Each row comes from the steps of one path. Every step used is in the known rows, and no mark comes twice. Write the path behind each row, first mark first.
Known rows:
v-k: [  5 -14  -5   2  10  -2  -6  19  -6   3  17 -16  -2   9  -7   1   4   3
   0   9   4   5 -11  -5   3   5   4   8   3 -14  -4  -2  -6   0   0   0
   7   5  23 -10   5]
x-w-k-b-l-h-u: [  6  -9   3   4   0   8   0   6  -6  -3  15  12   2  -8  -8 -21  -1   4
  15  -5   7 -10 -10   3   4   7  -1  -1   0  -6   2  -8  -5  -2 -12 -10
  -2   0  20  -6 -11]
w-k-c-a: [  5 -14   1  -5  -1 -10   2   3  -7  -2   1   9  -6   3  -7  -2  -2   2
 -15 -24  -4  -7  -5  13  11   5  -6   6  -1  -8  -1   6  -6  -7 -17  -9
  -2  11  18  -3 -15]
x-h-r-b-u: [ -5 -10  -2   0   7  -4  -2  15  -5  -7  28  -4  -7  -5 -12 -26   2   5
   8 -15  -1   5  -9   4   3  15  12   6   3 -15   1 -21 -10  -8 -10  -3
  -3   0  24 -12   1]
w-k-b-n-h: [ 13 -14   9  -3   0   3   1  17  -4  -8  16 -14 -11  -4 -18 -20   5   4
  18 -11  -6   2  -8  -1   5   8   0   9  -3 -15  -1 -43 -16 -15  -8 -11
  -1   3  22  -5  -3]
a-c-k-b-l: [ 26 -20   3  -4   5   3 -10  14  -5  -4   9   6  -6   1 -15 -16  -6   1
  14 -13  14  -6  -6   6   2   8   2   0  -1  -8  -7 -19  -5  -1 -10  -6
  -2   5  20  -9  -5]
w-x-h-l-b: [  9  -5  -8   5   5   9  -9  -5  -3   0   7  10   2   2  -9 -22   0   4
   6  -7  -6 -11  -9   4   2   3   1   3   2  -7   1 -11  -9   0  -5  -4
   8   4  22  -6  -6]
l-b-x-w-k-c-a: [  9 -14   0  -5  -3  -3   0   4  -6  -3   0  16  -2   6 -11  -8  -2   1
 -14 -22  -1  -4  -7  16   9   6  -3   1  -2  -8  -2  -3  -6  -2 -14 -11
   4  11  21  -3 -22]
k-b-x-h: [ 19 -13  -7  -2   2  10 -13  14  -4 -13   8   4 -14   4 -14 -10  -1   7
   4  -9   3   7  -6   4  -1   8  11   6   4 -17  -5 -33 -10  -2  -9  -6
  10   4  26 -11   0]
x-w-k-c: [  7  -8   2  -3   0   1   1   6  -7  -9   4  24  -2   7  -9 -16  -1   4
  -5 -23   2   5  -8   6   9   2  -4  -1   0  -9  -3  -6  -5  -1 -12 -13
  -7   3  17  -4 -18]
n-h-l-b-u: [  0 -15   0   6   0  12  -2   7  -6  -3   9  -5  -3  -8 -15 -29   2   2
  18 -11  -1  -1 -12   4   2   9   6   8   0  -8   0 -19 -12   0  -2  -7
  -1   4  26  -6  -4]
b-x-w: [  3  -4  -4  -4   2   7 -17  17  -6  -9   6  10   0   7 -13  -7   4   3
 -10 -10   7  11 -13   8   0   9  11   1   2 -18  -5 -20  -7   7  -7  -5
   6   4  23 -13 -14]
x-w-k: [ 12  -2  -2  -5   4  -3 -11   7  -8  -7  13  16   1   7 -12 -18   3   3
  -8 -18   0   8 -10  -2   7   6   2  -4   1 -11  -1  -1 -12  -1  -2 -11
  -1   0  18  -6 -13]
a-c-k-w-x-h: [ 13  -6  -8  -6   3 -10 -10   1  -4 -10   6  10  -9   5 -15 -10  -7   6
  -7 -18   0   7  -7   4   6  10   8   6   5 -11  -3 -25  -7  -5 -19  -6
   3   3  23  -6  -8]
l-b: [  8  -9  -3   4   9   4  -6  -4  -4   0   7   2   5   8 -10 -13   3   4
   6   2 -12 -16  -9   1   1   2   3   3   1 -10  -3 -10  -7   2 -10  -5
   8   9  20  -5 -13]
c-k-w-x-h-l-b-u: [  1 -16  -5   2  -2   9  -1   6  -5  -4   5  10  -5  -4 -16 -31  -4   3
  15 -13   3  -1 -11   7   3  12   9   4   2  -5   0 -20 -10  -1  -4  -8
   2   2  28  -5  -9]
h-x-w-k-c: [  3  -5   2  -4   0   3   1   9  -7  -6   7  26   1   5  -7 -12  -2   5
  -5 -25   5   6 -12   8   7   1  -6  -1   0  -9  -2   0  -4  -1 -12 -12
  -8   3  16  -5 -13]
b-n: [ -8 -16   0  -5  -1   8  -5  16  -6   6   8  -3  -2   1  -9  -8   5   5
  11 -10   7  -1  -9   0   3   8   7   7   3 -18   1 -24 -10  -2  -3  -3
  -1   0  21 -11  -4]
w-x-b: [ 14  -6  -7  -1   7   5 -14   0  -4  -9  19  12   0   5  -8   8   0   5
  -5 -24   5   7 -11   1   4   7   7   3   3 -14  -4  -6  -8  -8   3  -4
   2   3  21  -8  -4]
k-w-x: [ -5   0  -3  -9   3   1  -2   5  -6  -1   3  17   0   5 -14 -13  -5   8
  -3 -17   4  -3  -5  -2   2  11  -1   9   5  -7   1 -19  -5 -10  -7  -6
  -8   3  20  -4  -8]
c-k-b-n-h-l: [  0 -10   2  -1  -2   5  -3  21  -4  -4  12  -9 -11 -11  -8 -20   2   3
  13 -13  -3  -5 -10   6   7   6  -1   9  -3 -10   2 -16 -11 -11  -8  -4
  -1   3  20  -9   4]
l-h: [  9  -9  -1   4   3  -4  -6   0  -7   0   5  -4   0   1  -8 -19   3   4
   9   8 -11 -18  -7  -3   3   6   0  13   5 -15  -1 -18  -7   4 -22  -3
   4  13  20  -4 -13]
r-b-x-w-k-c-a: [  8 -11   0  -6   0  -8   0   6  -6  -4   9  15  -5   6 -11  -6  -2   2
 -17 -25  -1  -1  -5  15  11   8  -3   1  -2 -11  -2  -4  -5  -7 -15 -10
   2  10  20  -5 -17]
a-c-k-w-x: [  0  -5  -4 -11   2  -7  -4   3  -6  -2   4  15   1   6 -14  -6  -9   6
  -5 -20   4  -4  -6   1   6  12   1   6   4  -5   0 -11  -5  -8 -13  -6
  -7   6  20  -2 -11]
v-k-b: [  5 -19   0   2  10   8  -2  17  -3 -10  14  -1  -7  10  -8  -9   0   6
  13   8   1  -7  -7  -1   0   7   4   3   0 -11  -9 -17  -5  -7  -3  -6
   8   3  21  -7   2]
l-h-k-b: [  5 -15   2   1   4  11   2  13  -4  -8  13  10  -6   0  -5 -12  -2   6
  22   0  -9 -22  -6   1  -1   6   1   4  -1 -10  -1  -7  -5  -3 -16  -7
   3   4  17  -4  -1]
r-b-l-h: [ 26  -8   3   3   7  -3  -7   2  -6   4  17  -2   0   0 -15 -32   2   2
  17   6  -2 -16  -4  -2   3   8  -1   8   3 -15   0 -32  -5   1 -18  -2
   3   9  21  -6 -10]
a-c-k-w-x-b-l-h: [ 27 -13   0  -1   1  -2 -10   2  -6  -1   8   7  -1   0 -15 -25  -5   1
  16  -6   5 -10  -8   3   5   9   1   4   2 -10  -3 -29  -5   4 -19  -5
   2  10  22  -3 -19]
v-k-w-x-b-n-h-r: [-10  -3   1  -9   2  -5   0  33  -4   0  26 -14  -7  -9  -9 -22   5   5
   7 -10   0   3 -14   5   2   7   3  11  -3 -13   4 -27 -12 -18 -16  -4
  -6   4  20  -9  -3]
c-k-w-x: [  1  -4  -4 -10   2  -6  -2   6  -6  -1   4  16  -1   5 -14  -8  -7   6
  -5 -15   1  -5  -6   1   5  12   1   8   4  -6   0 -12  -5 -12 -11  -6
  -5   5  21  -3 -10]
c-k-w-x-h-l-b-n: [ -2 -15  -4  -4  -3  12  -2  11  -4   7   5  10  -2   1 -12 -26   0   4
  18 -10   3  -7 -10   6   4   8   7   1   0 -10   3 -31 -10  -6  -4  -6
   6   0  24  -8 -11]
k-b-n: [ -7 -21   2  -4   0  16  -2  17  -4  -1   8   5  -6   3 -10 -15   3   6
  21  -9   6  -7  -7   2   1   9   7   3   1 -16  -3 -34 -10  -6  -3  -7
   1  -1  21 -10  -4]

Write each row's path:
[  2   4  -5  -4  15 -15  -6  10  -2  -4  38   3  -2   2  -9 -18   2   7
  -5 -13  -8  -4  -5   3   4  10   5   5   2 -16   4 -15  -8 -17 -17   0
   0   2  18 -11   2] | w-x-h-r-b
[ 12  -1  -2  -7   3  -1 -10  13  -7  -4  23  17   4   4 -15 -29   4   3
  -2 -15   3   5  -9  -1   6   9   2  -3   1 -13   2 -10 -13  -4  -4 -11
   1   3  19  -6 -15] | l-h-r-b-x-w-k
[  0 -14   0  -4   0 -10   2   4  -6  -3  -2   2  -7   3  -5   3  -2   3
 -16 -19  -6  -9  -6  16   9   5  -3  10   0 -10  -3   1  -2  -4 -22  -5
   0  12  19  -5 -13] | k-c-a
[ 28 -12  -1  -6   4   3 -13  10  -6  -4  14  12  -3   2 -16 -10  -6   1
   6 -25  19   7 -10   5   4   8   4  -1   0  -9  -5 -20  -5  -1  -3  -5
  -4   2  22  -9  -8] | a-c-k-w-x-b-l
[-11  -7  -1  -8   4   0   0  19  -3   4  26   6  -4   1 -12 -25   3   7
  12 -14   3  -1  -6   3   4  12   8   3   1 -17   5 -38 -10 -15  -9  -3
  -2  -3  21 -11  -4] | k-w-x-h-r-b-n
[-10  -8   4   1  -1   2   5  14  -5  -2  18 -13  -3 -12  -7   0   4   5
   8 -11   0   1 -13   2   6   6   1   8  -2 -12   4 -10 -10 -11 -10  -7
  -6  -1  21  -9   2] | b-n-h-u
[ 13  -7   4  -3  -2   5   0   9  -8  -3   6  27   2   3 -10 -23  -2   3
   3 -22   9   3 -11   8   7   1  -7   0  -1  -8  -2 -10  -3   1 -14 -12
  -7   4  17  -4 -16] | b-l-h-x-w-k-c
[ 13  -4  -2  -8   0   5 -13  12  -8  -6  13  18   1   6 -15 -17   3   3
  -7 -20   7  11 -10  -1   5   8   3  -4   1 -12  -1  -6 -13   0   3 -12
   0   1  20  -7 -12] | b-x-w-k
[  5 -12   0  -5  -2 -10   0   3  -7  -5   1  13  -5   5  -8  -5  -2   2
 -18 -24  -4  -3  -7  15  11   5  -4   3  -1  -9  -3   2  -5  -4 -18 -10
   0  10  19  -4 -19] | x-w-k-c-a
[  6  -9  -1  -2   3   4 -10  13  -7   4  13   7   7  -4  -9  -7  -4   3
  14 -10   9 -14 -15   8   1   7  -4   8   1 -12  -1  -1  -1   4 -19   1
   0  12  18  -7   0] | a-c-k-b-l-h-x
[ 15  -8   2   0   3   4   0  15  -7   8  25   2  -1  -4  -7 -14   1   2
  18  -2  -2 -15  -8  -2   2   5   0   6  -2 -13   7   2  -5   4 -15  -1
  -1   4  18  -7   3] | r-b-l-h-k
[ -1 -16  -5   4   0  14  -1   9  -5  -2   8   5  -5  -2 -16 -33  -2   4
  18  -8   7   3 -11   4   1  11   8   4   2  -6  -1 -26 -10   0   2  -7
   2   0  29  -6  -5] | v-k-w-x-h-l-b-u
[ -8  -9   5   3   0   5   6  10  -4  -2  17 -12  -1 -10  -8  -4   4   5
  11  -8  -2  -3 -14   3   6   5   1   6  -2 -11   4 -13 -10 -11 -10  -8
  -3  -1  22  -8  -2] | l-b-n-h-u
[ 12  -2  -8  -5   3  -3  -9   4  -4  -9   6  11 -10   5 -14 -14  -3   8
  -5 -15  -1   7  -6   2   2   9   7   9   5 -12  -1 -31  -8  -8 -13  -5
   3   1  23  -7  -5] | k-w-x-h
[  5   2  -3  -6   4   0 -12  11  -8  -5  17  20   5   5 -11 -13   3   4
  -7 -22   4   9 -14   1   5   6   0  -3   1 -11   0   7 -10  -2  -2  -9
  -1   1  17  -7  -6] | h-x-w-k
[-12   0   2 -10   0  -5   0  29  -4  -2  22  -9  -7 -11  -9 -23   5   6
   5 -16  -2   1 -13   6   2   7   2  11  -2 -12   4 -27 -12 -19 -19  -5
  -9   4  19  -8  -5] | k-w-x-b-n-h-r
[-12  -7  -2  -3   6  -3   3  23  -5  -6   5  -2 -11   8  -9 -18  -2   7
   4   8  -4   0  -9  -1   1   7   2   3   1 -10  -6 -19  -2  -2 -12  -4
   2   3  21  -8  -6] | v-k-w
[ -1  -2   0  -5   2  -5  -6  22  -7   8  16  -5   0 -10  -6 -32   3   3
   9  -2   1 -16 -10   4   0   5  -1  12   2 -10   5 -11  -7  -4 -25  -1
  -6  10  17  -8  -9] | b-l-h-r
[  3  -8   4  -5  -2   4   3  25  -6   3  22 -14  -6  -8  -8   1   5   3
  13 -11  -6  -2 -12  -1   3   4   3  10  -5 -15   7  -3 -11  -4 -11  -4
  -4   1  19  -8   9] | b-n-h-k
[  6  -6   3  -4   0   1   3  10  -6  -6  14  25   0   4 -10 -27  -1   4
   0 -18   3   1  -7   7   8   4  -5  -2  -1 -10   1 -13  -6  -4 -16 -13
  -6   5  17  -3 -19] | l-h-r-b-x-w-k-c
[ 10 -19   0  -2   7  -3  -4  11  -3 -14   8   6 -10   5  -7  -5  -4   5
   7  -2  -7 -15  -7   6   4  10   5   1   0 -10  -8  -6  -5 -10 -17  -8
   7   7  19  -6  -6] | c-k-b
[ 11 -16   7  -1   2   3   0  21  -3  -6  17 -22 -11  -2 -17 -15   7   4
  18  -1  -4   3 -10  -1   4   8   3  11  -3 -17  -3 -46 -13 -14  -8  -8
   3   4  24  -7   0] | v-k-b-n-h
[  7  -7  -1  -2   3   5  -8  16  -7   5  14   6   5  -5  -8  -9  -2   3
  14  -6   8 -15 -15   8   0   7  -4  10   1 -12   0  -2  -1  -1 -17   1
   3  11  19  -7   3] | c-k-b-l-h-x
[ 10  -8   7  -1   5  -6   0  14  -3  -5  25 -22  -8  -3 -17 -15   7   4
  11  -8 -10   3  -8  -1   6   9   3  11  -3 -20   0 -44 -13 -14 -12  -5
   0   4  22  -8  -1] | r-b-n-h
[  2 -18  -3   3   2   9  -8  11  -6 -12  15   1  -8  -3 -10  -8   1   3
   8 -20   6  12 -14   4   2  11  14   5   3 -14  -5 -14 -11   0   2  -6
  -1   1  26 -11  -3] | x-b-u
[ -2  -1  -2  -8   0   4   2   7  -7   3   8  18   1   2 -12 -14  -5   7
   5 -14   1  -9  -5  -3   2  10  -2   9   3  -6   5 -12  -5  -7 -11  -5
  -8   3  20  -1  -6] | l-h-k-w-x
[  3  -7   2   6   4   2   2   4  -6   2  20   2   3  -8  -6 -14   0   4
  13  -3   3 -13  -9   2   5   7  -2   4   2  -9   5  -5  -4  -3 -14  -4
  -3   1  20  -8  -4] | r-b-l-h-u
[-10  -4   4  -7  -1   2   7  28  -4  -9  12   2 -16  -5  -9 -16  -2   7
  15 -10 -10  -1 -12   4   1   6   3   2  -6 -11   0 -20  -6  -6 -18  -8
  -4  -1  19  -7  -4] | x-b-n-h-k-w
[ -3  -2   0  -2  -3   9  -3  19  -4  -4  12  -2 -10 -11  -9 -23   2   4
  11 -20   1   3 -11   5   5   6  -2   9  -2 -10   3 -24 -11 -12  -2  -4
  -5   0  20  -8   3] | k-w-x-b-n-h-l
[  6 -11   3  -4   0   2   5   6  -7  -4   5  19  -3   5  -7 -13  -2   5
  -1 -21   2   2  -6   2   9   1  -7   3   1  -7  -1  -1  -6  -4 -10 -12
 -10   4  16  -3 -11] | w-k-c
[ 12 -10   2  -5  -3  -6  -1   7  -7   1   4  15  -2   1 -10 -11  -2   1
 -10 -24   3  -6  -9  17   9   5  -7   5  -2  -8  -1  -2  -3  -2 -19  -8
   0  11  19  -3 -18] | b-l-h-x-w-k-c-a
[  2 -15  -3  -5   0  13  -9  11  -5   2  16   8   0   3 -10  -1   4   5
   9 -22  12   7 -12   1   4   9  10   3   2 -18   0 -27 -12  -7   7  -5
   1  -1  23 -11  -5] | w-x-b-n
[ 10  -1  -2  -8   4   0 -11  16  -7  -5  24  18   2   4 -15 -22   3   3
  -6 -20   4   9  -9   0   6   9   3  -5   0 -12   2  -6 -13  -6  -1 -11
  -1   1  19  -8 -10] | h-r-b-x-w-k
[ 19  -7  -8  -2   6   1 -13  11  -4  -9  19   0 -11   5 -15  -9   1   6
  -3 -10   1  10  -6   2   2   9  11   5   4 -20  -2 -30 -10  -3  -8  -2
  10   3  26 -13   2] | r-b-x-h
[  1 -16  -5   6   0  13  -5   5  -5  -4   7   2  -5  -5 -13 -29   1   3
  16 -12   2   0 -12   5   1   9  10   6   3  -8  -1 -18 -11   4  -2  -6
   2   2  27  -8  -5] | x-h-l-b-u
[ -2 -17   3  -5  -2  17  -3  17  -5   0  12  15  -1   2 -12 -24   4   6
  24 -12   8  -5 -10   3   2  10   4  -1   0 -15  -1 -32 -11  -6  -2 -10
   3  -1  21  -7  -9] | l-h-x-w-k-b-n
[  0   2  -4  -6  14 -21  -3  14  -2  -7  35   6  -5   2  -9 -21  -1   7
  -5 -10 -11  -6  -6   5   6  12   6   2   0 -14   3 -15  -6 -20 -23  -2
   2   3  18 -10  -2] | c-k-w-x-h-r-b
[ 26 -17   3   4   4   6  -6   9  -6   2   9  -2  -3   1 -14 -32   1   2
  24  11   4 -16  -5  -1   0   7  -1   9   2 -12  -4 -35  -5   2 -14  -5
   6   9  23  -4 -10] | v-k-b-l-h
[ 16  -5  -8  -6   3  -9  -8   5  -5 -10   6  10 -11   5 -14 -12  -5   7
  -6 -14  -2   6  -7   3   5  10   8   8   5 -12  -1 -26  -8 -10 -17  -5
   5   2  24  -7  -7] | c-k-w-x-h
[  1  -6  -3  -6   5   4  -7  20  -5   2  26   0   1   0 -13 -15   2   4
   4  -6   4  -5  -6   1   1  11   4   7   2 -17   3 -19  -9  -5  -8  -1
   1   9  22 -10  -1] | l-h-r-b-x
[  5  -7  -2  -3   2  11 -15  17  -5 -14   6  15  -3   8 -14 -11   3   5
  -4  -9   7   6 -11   9  -1  10  10  -2   1 -17  -8 -27  -7   4  -7  -8
   7   3  23 -11 -14] | k-b-x-w
[  6  -6   2  -2  -1   3   2   6  -7  -5   6  26   2   4  -8 -19  -2   4
  -1 -20   3   2 -11   7   7   2  -7   1   0  -9  -2  -5  -4   0 -16 -12
  -6   5  16  -3 -17] | l-h-x-w-k-c
